What can hang from each mark
J_357: J_209 J_788
J_751: J_136 J_721
J_793: J_209
J_209: J_357 J_751 J_793
J_788: J_357
J_721: J_751
J_136: J_751 J_793

Each row was made from one small tree. The marks that hang from a mark follow it in brackets, in the order of their numbers. Every link used is in the known rows. Write each row's tree.
Known rows
J_209{J_357{J_788} J_751 J_793}: [  5.4 -11.7  26.7   3.5 -10.5  -3.9  26.4 -32.9 -24.1  -9.3  23.6  21.7
  -9.1 -11.9 -27.9 -29.3  -6.1   7.2 -16.0  31.5 -44.5  14.3]
J_357{J_209{J_751{J_136} J_793} J_788}: [ 24.2 -13.0   8.1   7.8  -9.9 -11.4   8.9 -33.8 -14.1 -18.7  31.5   1.7
  -9.3 -12.2 -21.6 -30.2   1.2 -18.6 -15.1  52.1 -21.3   8.3]
J_721{J_751}: [  7.4  -9.7 -13.0  17.8   2.7 -19.2   7.6 -18.4   3.9   7.1  11.2  26.1
  -5.1  -7.0  -2.1 -24.1  -7.6  12.9 -32.2  25.1 -13.7  12.8]
J_793{J_209{J_357 J_751{J_136 J_721}}}: [  5.0 -13.6   7.0  -4.2 -26.2 -20.5   2.7 -36.2  12.2 -25.7  35.4  16.5
  -8.2  -2.7  -8.5 -46.8   5.4  32.3 -26.8  28.3 -35.2  39.0]
J_751{J_136{J_793{J_209}} J_721}: [ -1.5 -24.7 -24.1  12.5  -0.9  -6.3  -7.7 -15.6  17.2 -14.6  44.3  21.4
  -0.8   8.8  -3.1 -49.2  13.4  20.6 -36.3  19.1 -20.9  31.8]
J_721{J_751{J_136{J_793}}}: [ 10.7 -18.3 -22.5   9.0  14.8  -8.6  -1.8  -2.6   1.4  -9.2  29.8  20.6
  -8.4  -5.9 -20.5 -31.0  -1.3  12.2 -35.5  18.0 -18.1  -7.4]
J_209{J_751}: [ 10.2 -10.2   7.0   8.0  -3.4 -12.8  17.9 -22.3 -10.1   5.0   9.8  16.5
  -3.1 -11.7 -10.0 -24.5  -1.2  14.8 -31.0  22.3 -23.4  23.6]
J_209{J_357 J_751{J_721} J_793}: [  6.9   2.7  23.1  -1.7 -12.1  -1.0  22.8 -27.4  -0.7  -9.9  27.8  28.2
  -5.6  -2.2 -34.6 -45.0 -12.8  33.8 -36.5  33.7 -42.1  30.2]
J_751{J_136{J_793} J_721}: [  5.0 -15.3 -23.8  13.5   5.8   7.3  -2.3  -2.1  11.6  -9.5  35.8  16.1
  -3.1  -2.8  -9.6 -37.2   7.0  24.1 -29.6  17.1 -22.8  12.5]
J_357{J_209{J_751 J_793} J_788}: [ 13.6 -18.1  10.9  13.9  -4.7  -7.6  18.6 -40.8 -15.1  -5.3  23.0  12.0
  -4.0  -6.0 -13.0 -33.0  -6.3 -15.3 -19.7  48.6 -26.9  18.9]
J_721{J_751{J_136}}: [ 15.4  -5.5 -14.6  10.9  -3.9 -22.3   1.0 -10.1   7.1  -7.7  20.2  16.4
 -12.1 -11.3 -11.1 -19.9  -1.5  10.9 -25.0  25.8 -10.4   2.4]
J_751{J_136 J_721}: [ 10.1  -1.3 -13.1  16.8 -12.4  -5.8   0.7 -10.4  16.0  -7.5  23.2  13.8
  -7.2  -8.6  -2.1 -26.6   6.6  22.5 -18.7  27.4 -15.6  23.4]
J_136{J_751}: [  6.0  -4.0 -15.0  14.3   0.9 -16.1   3.2 -16.2 -12.5  17.7  15.0   8.8
   3.5  -2.1 -15.2 -11.3  -6.6  10.3 -23.1   6.5 -13.8  27.6]
J_209{J_357{J_788} J_751{J_136 J_721}}: [ 10.1 -12.2   0.8   6.6 -25.0   5.4  13.7 -29.5  -0.3 -23.4  36.8  10.1
 -14.2 -13.5  -4.7 -28.6   6.7  19.9 -10.7  33.5 -36.0  17.1]
J_788{J_357{J_209{J_751{J_136}}}}: [  3.8 -12.3  -6.5  13.7 -21.2 -23.9  -2.5 -31.6 -20.1 -14.1  16.3  -6.6
   2.6 -31.8  -9.7 -22.6  -2.9  12.9 -20.2  34.3 -32.9   7.2]
J_136{J_751{J_721} J_793}: [ -3.1 -16.1 -31.2  12.1  18.1  15.2   2.4 -12.4   2.0  16.1  37.0  17.3
   0.4  10.3 -17.8 -31.9  -5.8  20.6 -37.8   6.8 -17.8  30.0]
J_793{J_209}: [ -3.5 -17.9  -2.4  18.7 -10.3 -31.0   2.0 -28.1   0.0   4.1  11.4  23.7
   3.9   1.0   7.8 -30.6   3.8   9.2 -24.7  16.6 -17.8  35.7]
J_209{J_357 J_751{J_136 J_721} J_793}: [ 15.1   7.1  21.9  -7.7 -15.3  -4.6  14.5 -18.5   1.2 -24.5  36.4  19.9
 -14.5  -6.1 -42.6 -40.9  -4.9  32.1 -30.4  35.8 -39.2  19.4]
J_793{J_209{J_357{J_788} J_751{J_721}}}: [ -3.2 -27.2   1.8  11.8 -24.5  -4.6  17.7 -54.1   5.2 -11.9  33.8  24.2
  -7.3   2.5   8.6 -46.5   4.0  22.4 -18.3  29.7 -36.5  46.5]
J_136{J_793{J_209}}: [ -7.8 -31.8 -11.0  16.0   6.2 -16.7  -1.8 -18.0  -3.2   4.7  21.8  25.8
   8.6   5.8  -2.6 -40.6   7.2  10.2 -36.2   8.1 -25.8  26.3]

Which tree is each row?
[ -6.9 -39.9  -4.0  16.4 -14.2 -12.6  -6.5 -24.2  -7.7 -18.3  41.2  15.0
   1.8  -2.7  -2.9 -35.2  13.5   6.3 -13.7  12.6 -41.2   7.5] | J_751{J_136{J_793{J_209{J_357{J_788}}}}}
[ 15.6   3.3  32.4  -9.5 -11.8 -20.6  14.5 -14.3 -15.8 -22.5  24.0  16.1
  -9.2 -14.2 -48.8 -29.3  -5.9  18.4 -26.6  30.1 -41.3   7.0] | J_209{J_357 J_751{J_136} J_793}
[ -1.1 -30.3  12.0   8.6 -22.4 -20.2  15.3 -49.4 -12.2  -9.4  24.0  18.8
  -4.0  -4.4   5.3 -35.2   1.4   9.9 -15.4  22.0 -36.8  31.4] | J_793{J_209{J_357{J_788} J_751}}
[ -7.7 -32.3   0.6  -1.9  -2.2  -2.0  10.0 -36.0   4.4 -12.1  37.4  30.4
   2.7   7.1  -9.9 -61.4  -2.7  36.9 -46.5  15.8 -44.6  38.5] | J_136{J_793{J_209{J_357 J_751{J_721}}}}
[ 11.9 -16.9 -16.2  -2.3   7.1  13.3   9.2  -9.0   4.9 -15.1  37.6  13.8
  -7.1  -3.3 -19.1 -42.3   5.9  24.0 -38.6  22.6 -27.6  16.8] | J_209{J_751{J_136{J_793} J_721}}
[ 13.4 -15.9  -0.8  13.9  -5.1   7.3  21.3 -46.2   2.2  -7.1  34.8  16.9
  -6.3  -0.2  -8.6 -45.2  -5.1  -3.1 -22.5  57.0 -27.3  33.1] | J_357{J_209{J_751{J_721} J_793} J_788}
[  0.7 -27.9  -8.9   3.6  -1.9 -27.3  -9.4 -22.2   5.5 -19.9  37.3  26.3
  -2.1   4.1 -17.6 -46.1  -0.3  22.7 -40.4  15.1 -34.2   6.9] | J_721{J_751{J_136{J_793{J_209{J_357}}}}}
[ -1.8 -10.0   9.2  15.0  -7.3 -18.6  12.7 -39.4 -25.9  -3.1  14.7  11.7
   4.0 -20.0 -23.6 -35.4 -13.4   9.8 -29.6  40.5 -39.2  17.7] | J_788{J_357{J_209{J_751 J_793}}}
[ -2.0 -17.8  10.1   1.2 -19.5 -16.5  11.8 -45.1   9.4 -13.1  28.2  25.2
  -2.2   3.1  -2.5 -50.7  -3.2  36.9 -34.5  24.3 -38.0  50.8] | J_793{J_209{J_357 J_751{J_721}}}
[  6.7 -28.7 -21.8   8.2  11.1 -20.9  -5.1 -14.0   9.5 -11.7  36.4  27.1
  -5.5   7.2 -11.3 -42.7   4.1  11.4 -38.5  18.0 -13.7  13.5] | J_721{J_751{J_136{J_793{J_209}}}}
[ -1.5  -8.0  -2.4  14.7  -9.5  -1.6  16.0 -41.5 -10.2  -5.2  25.9  13.6
   1.2 -10.7 -19.5 -45.5 -13.4  22.2 -32.0  50.2 -38.4  30.9] | J_788{J_357{J_209{J_751{J_721} J_793}}}
[ -7.1 -25.9 -10.6   6.5 -10.2 -10.4 -11.6 -21.0  12.5 -20.5  44.8  24.1
   3.3   8.3  -9.1 -51.3   6.0  34.3 -32.4  15.6 -39.4  23.4] | J_751{J_136{J_793{J_209{J_357}}} J_721}
[-12.2 -36.9 -14.5  12.9   1.9  -7.4  -1.9 -35.6 -19.3   4.7  42.7  18.8
   5.9   9.4 -12.6 -31.9  -1.5   4.4 -20.6   0.2 -35.3  27.0] | J_136{J_751 J_793{J_209{J_357{J_788}}}}
[ -1.7 -27.6 -13.6   9.8   0.5 -22.1  -7.4  -8.7   0.6 -10.3  30.8  16.2
   1.6   2.4  -8.7 -37.2  13.1   8.5 -30.5  10.3 -22.6  17.0] | J_751{J_136{J_793{J_209}}}
[ 24.1   0.1   5.0  -1.0  -8.7  -8.1   8.2 -27.9   8.4 -20.2  34.6   8.3
  -9.6  -1.0 -28.5 -44.0  -4.1  10.6 -31.6  51.1 -21.9  26.8] | J_357{J_209{J_751{J_136 J_721} J_793}}
[ 17.2 -22.0 -16.2   3.8   3.5   3.9  -0.7 -22.9   8.2 -16.3  42.1   5.1
   0.4  -2.7 -11.3 -48.4  -3.0  14.9 -42.3  37.7 -28.5  15.4] | J_357{J_209{J_751{J_136{J_793} J_721}}}
[  2.4 -20.3  13.6   9.6 -20.0  -6.2  17.2 -36.5 -20.3  -3.7  17.4  12.7
  -4.0 -19.1  -1.9 -22.3  -3.0  11.9 -13.3  23.5 -41.8  11.3] | J_209{J_357{J_788} J_751}
[ 15.1 -35.7 -11.1  11.2   2.6   1.3   2.7 -29.3 -13.7 -16.4  37.2  -2.1
  -0.2 -12.0  -8.1 -32.3   3.9 -11.5 -23.1  33.4 -28.2  -2.8] | J_357{J_209{J_751{J_136{J_793}}} J_788}
[  3.6  -8.7  16.3   4.7 -12.2  11.5  27.7 -36.0  -5.1 -11.5  34.2  26.3
 -10.4  -2.6 -20.5 -40.2  -4.6  18.9 -21.0  38.2 -41.8  27.5] | J_209{J_357{J_788} J_751{J_721} J_793}
[  7.5 -29.5   4.3   4.0  -6.4   2.7  10.0 -18.6 -21.6 -19.3  37.7   9.2
  -6.0 -16.7 -21.3 -28.8   6.0  10.2 -19.2  16.3 -45.0  -8.4] | J_209{J_357{J_788} J_751{J_136{J_793}}}
[ -8.5 -26.4   6.1  23.6 -25.4 -24.4   1.6 -43.3  -6.5  -5.4  22.2  21.5
   3.7  -5.1  12.9 -27.8   3.6   7.8  -7.2  18.1 -35.0  27.1] | J_793{J_209{J_357{J_788}}}
[ -8.5 -25.5 -32.7  10.6  16.7  -0.6  -0.8 -23.5   6.0  10.1  42.7  21.3
   3.3  21.3  -9.6 -46.1   1.6  18.9 -38.4   4.0 -18.6  49.9] | J_136{J_751{J_721} J_793{J_209}}
[  1.5 -10.8 -15.8  15.9 -20.2  -7.3   0.3 -36.3  -3.3 -15.9  28.4  -2.2
  -2.1 -23.2  -1.9 -33.7  -4.8  24.9 -22.0  43.8 -31.4  21.0] | J_788{J_357{J_209{J_751{J_136 J_721}}}}
[ -5.7 -19.7  -3.4  19.9 -14.3 -19.6   7.3 -40.5 -24.4   1.0   9.1   1.5
   8.6 -24.7  -1.2 -26.8 -11.4  14.3 -26.4  32.0 -35.4  16.1] | J_788{J_357{J_209{J_751}}}
[  7.9  -0.3  34.4  -5.3  -6.7 -14.7  21.8 -24.4 -18.2  -7.5  16.2  24.8
  -3.6  -9.6 -40.2 -33.0 -13.5  24.9 -32.8  27.4 -43.4  17.2] | J_209{J_357 J_751 J_793}
[ 13.1   1.1   8.6   1.1   1.5   3.2  27.8 -21.6   3.2  -1.8  21.5  26.2
 -13.8   2.3 -27.6 -40.9  -3.3  21.0 -36.7  35.3 -24.8  36.8] | J_209{J_751{J_721} J_793}
[  6.6 -16.6   4.9  26.9  -5.2 -11.5   6.3 -35.1  -8.2   1.5  19.3  14.7
   3.8  -6.2  -6.4 -27.5  -6.8 -17.7 -13.5  45.6 -23.3  15.3] | J_357{J_209{J_793} J_788}
